Each row was made from one walk, in order. Every step used is in the known rows, and no mark comes twice. Write each row's walk.
Known rows:
namu fomiraf ruturap pomun potidav kopi: [-16.7  18.5 -19.1   6.7  -6.7  23.5 -12.4   6.6 -22.9  62.3 -15.1 -23.0
 -26.3 -11.8 -13.6 -14.2  13.8]
namu pomun potidav kopi ruturap: [ 12.0   6.4 -15.7   0.5   8.3  -9.7   9.4   6.3 -30.5  55.2   0.2 -24.0
 -33.2 -17.4 -12.3  -5.7   0.6]
fomiraf ruturap pomun potidav kopi: [-14.2  21.3 -15.7  -0.6 -21.4   9.9 -10.4 -10.4 -19.3  51.8  -2.6 -36.8
 -26.9   3.0 -13.0   3.1  14.4]
kopi ruturap: [ -2.3  -2.2 -14.2 -12.1  -6.9   6.1  -2.3   9.1 -11.3  20.6  -3.3 -20.9
 -11.7 -16.9 -24.2  14.1  13.5]
namu fomiraf potidav kopi ruturap: [ -5.8   8.2  -9.8   7.8  21.7  -3.9  -0.6  46.4 -21.2  42.8 -10.7  -3.6
 -13.9 -24.0 -32.2   1.3  -1.3]
namu fomiraf: [ -0.1   9.9 -16.5   0.0   2.1  22.6   4.5  22.8 -18.2  36.7  -6.1  -5.7
 -19.2 -29.4 -20.3 -14.6  18.3]
potidav fomiraf namu pomun: [ -7.8  -9.1 -15.5   5.4  -3.6   7.5  16.4 -12.5  10.6  20.3  20.5 -12.5
   4.5 -14.0  24.0 -20.3  10.6]
namu pomun potidav kopi: [ 14.9  19.7 -14.2   4.8   1.9 -10.9  19.7   2.0 -33.0  62.5  10.8 -20.7
 -39.4 -15.7  -7.7 -16.7   5.6]
kopi namu: [-12.0  -2.4 -19.1   1.7  -4.3  11.8  15.9  21.6  -0.3  35.1  12.8 -38.7
  -4.3 -28.2 -21.1  13.5  18.9]
pomun potidav: [ 21.8  21.4 -14.2 -20.3  -7.1  -0.5   5.7  -2.1 -22.6  45.7   2.0 -20.0
 -42.0 -11.6 -25.6  -6.8  13.9]
ruturap fomiraf potidav pomun: [ 14.0  18.3 -25.9  15.2  -4.7 -13.5 -16.8   3.6  -8.1  29.1  12.1 -15.0
 -17.3  13.2 -37.1   1.9  23.4]
fomiraf ruturap pomun: [-19.9   6.0 -20.1  -1.9 -27.2  25.9 -19.8 -11.2  -3.6  24.7  -0.7 -19.6
  -6.3   4.6  -4.2  13.9  32.0]
kopi namu fomiraf: [-13.7  -3.9 -21.9   9.4  10.6  27.8  14.0  37.9  -4.0  44.4  -0.4 -25.2
  -3.8 -43.3 -21.5  -3.7  19.1]
fomiraf namu: [ -6.8   7.3  -5.1   2.3 -14.5   0.6   3.3   7.0  -3.4  17.6   8.6 -26.9
  -2.6 -16.5  -9.4   8.5  22.9]
kopi namu fomiraf ruturap pomun potidav: [-19.1   0.2 -31.2   3.0   1.5  42.1 -14.2  17.8  -2.6  58.4 -13.4 -26.5
 -12.9 -20.1 -12.0  -3.3  28.3]
kopi ruturap fomiraf: [  2.3   5.8 -17.5   4.5  -4.3   8.8 -12.1  12.8  -0.4  16.9 -20.5 -18.4
 -17.6 -18.7 -31.5  10.3  14.9]
fomiraf namu pomun: [ -0.5   0.3 -11.9  12.4  -6.6   0.0   6.2   3.3  -5.3  24.8  14.2 -13.0
  -1.1 -15.2  10.9  -0.7  27.3]
namu fomiraf ruturap: [ -7.4  -3.1 -14.4  -2.5  -0.6  45.6  -7.3  24.2  -0.9  30.3  -0.4   4.5
  -9.0 -13.0 -14.6 -14.2  23.6]
fomiraf ruturap pomun potidav kopi namu: [-27.7   6.9 -22.2   9.1 -12.4  15.3  -2.1   5.2  -6.7  59.7   2.6 -55.6
 -11.9 -11.0 -13.5  13.8  15.0]
fomiraf potidav kopi ruturap pomun: [-19.9  16.1 -15.8   8.7  -6.6 -23.4 -13.6  11.3 -25.4  36.1 -11.2 -26.9
 -11.2  -5.8 -21.8  28.4   6.4]

Which walk is each row?
[ 21.3   5.4 -24.4 -16.2   3.5   9.2  17.8 -21.7  -9.1  48.2  14.5  -5.1
 -35.6 -10.2   8.8 -36.2   2.4] | namu pomun potidav fomiraf
[ -2.4  18.5 -27.1 -21.1 -17.6   5.3   1.5 -35.6 -13.3  44.8  -4.3 -30.3
 -32.7  -8.2  -1.5 -16.4   5.0] | ruturap pomun potidav fomiraf
[-28.1  -3.5 -23.5 -10.1 -25.9  34.3  -9.4 -27.0  13.1  20.4   5.5 -18.2
  -0.1   5.4   9.8  -6.1  15.8] | potidav fomiraf ruturap pomun
[-11.8  -9.7 -15.4 -17.5 -12.7  38.4   4.6  -9.6  19.1  17.3  18.3  -8.2
  -3.5   1.5  -0.7 -15.7   8.1] | potidav fomiraf ruturap
[ -6.3  33.1 -17.1   1.7 -19.5 -14.6   1.4 -13.7 -36.6  59.5  -7.7 -47.8
 -36.6 -14.3 -17.1   2.4   8.2] | ruturap pomun potidav kopi
[  7.4   8.8 -24.2   7.1   8.2   1.4  -9.8  20.2 -21.8  42.8  15.8  -3.5
 -11.0   1.0 -30.8 -11.9  21.2] | namu fomiraf potidav pomun
[ 14.9  14.6 -18.9  15.7   9.6  -6.9  -0.1   9.6 -18.0  50.8 -17.2 -22.8
 -38.6 -19.0 -19.6  -8.9   3.1] | namu pomun potidav kopi ruturap fomiraf
[  7.5   0.7 -18.0 -30.7  -6.7  31.8   3.0 -15.0  10.8  34.4  14.2  -9.4
 -26.9   4.7  -6.4 -26.1   3.2] | pomun potidav fomiraf ruturap
[  6.2  14.8  -6.3  14.1   0.5 -17.2  14.7   3.5 -21.7  52.4  12.2 -30.0
 -21.3 -17.5   1.6 -11.2   9.3] | fomiraf namu pomun potidav kopi
[-17.2  -3.5 -18.6  27.5   4.4   0.6  29.4  24.1 -10.9  52.5  21.2 -40.0
  -2.6 -32.7  -2.9   2.7  10.8] | potidav kopi namu pomun
[-49.6  -3.7 -23.2  29.5  -3.7  36.8  -2.6  28.6  -1.4  51.7  -6.6 -42.0
  12.5 -29.2  -8.7   7.1  19.9] | potidav kopi namu fomiraf ruturap pomun
[-23.1  15.3 -18.4  16.2   9.6  -8.3 -15.7  27.9 -29.1  46.3 -23.9 -13.8
 -10.0 -20.3 -22.4  10.7   5.6] | namu fomiraf potidav kopi ruturap pomun
[ -1.3  11.1 -22.9  41.5  18.9 -13.1  12.7  41.4   0.5  51.1   7.2 -16.3
 -12.8 -22.4 -15.8   5.7  10.7] | ruturap fomiraf potidav kopi namu pomun
[ 11.8  23.4 -11.4  29.8   2.4 -14.6   6.2   6.7  -9.7  49.3  -5.8 -28.2
 -27.7 -18.4  -5.6 -14.3  11.7] | ruturap fomiraf namu pomun potidav kopi
[ 10.1  10.3 -21.8   0.1  -6.9 -14.8  -7.6   1.8 -18.6  33.1  29.6 -16.0
 -11.5  15.7 -29.7   5.1  21.6] | fomiraf potidav pomun
[ 10.1   4.2 -26.4  10.5   0.2 -11.6 -26.5  10.3  -4.3  21.8   0.9 -18.7
  -9.7  11.2 -42.8  14.0  19.1] | kopi ruturap fomiraf potidav pomun
[ -6.7   4.0 -18.4  25.9  17.1 -14.6  23.6  39.2 -10.2  54.5  24.4 -18.0
  -7.0 -19.7  -8.1   8.6   9.2] | fomiraf potidav kopi namu pomun
[ 17.5   4.2 -17.2  11.0   8.2  -2.6 -14.5   8.1  -0.6  30.4 -19.2 -13.5
 -20.7 -14.8  -7.9  -1.9  20.2] | kopi ruturap fomiraf namu pomun potidav
[  4.1   8.0 -16.5  29.1  -4.1   1.7  -3.6   6.6   5.7  20.8  -3.3 -10.6
  -6.3 -17.0   3.0  -4.6  29.3] | ruturap fomiraf namu pomun
[  0.6  14.0 -23.3 -16.7 -13.4  -3.1 -18.4 -13.5 -27.1  40.7 -21.4 -33.2
 -30.7 -10.4 -21.1  15.0  16.6] | kopi ruturap pomun potidav
[ -4.5  -8.5 -26.4  13.5   3.8  11.5  18.8  18.9  -2.7  41.9  17.7 -23.1
  -3.1 -27.5  -1.4   4.7  23.9] | kopi namu pomun
[-11.9  -0.1 -10.9  38.8   1.9  -7.4  -2.9  17.7   1.5  23.5 -11.9 -30.2
   2.4 -23.3  -4.3   7.1  11.4] | potidav kopi ruturap fomiraf namu pomun
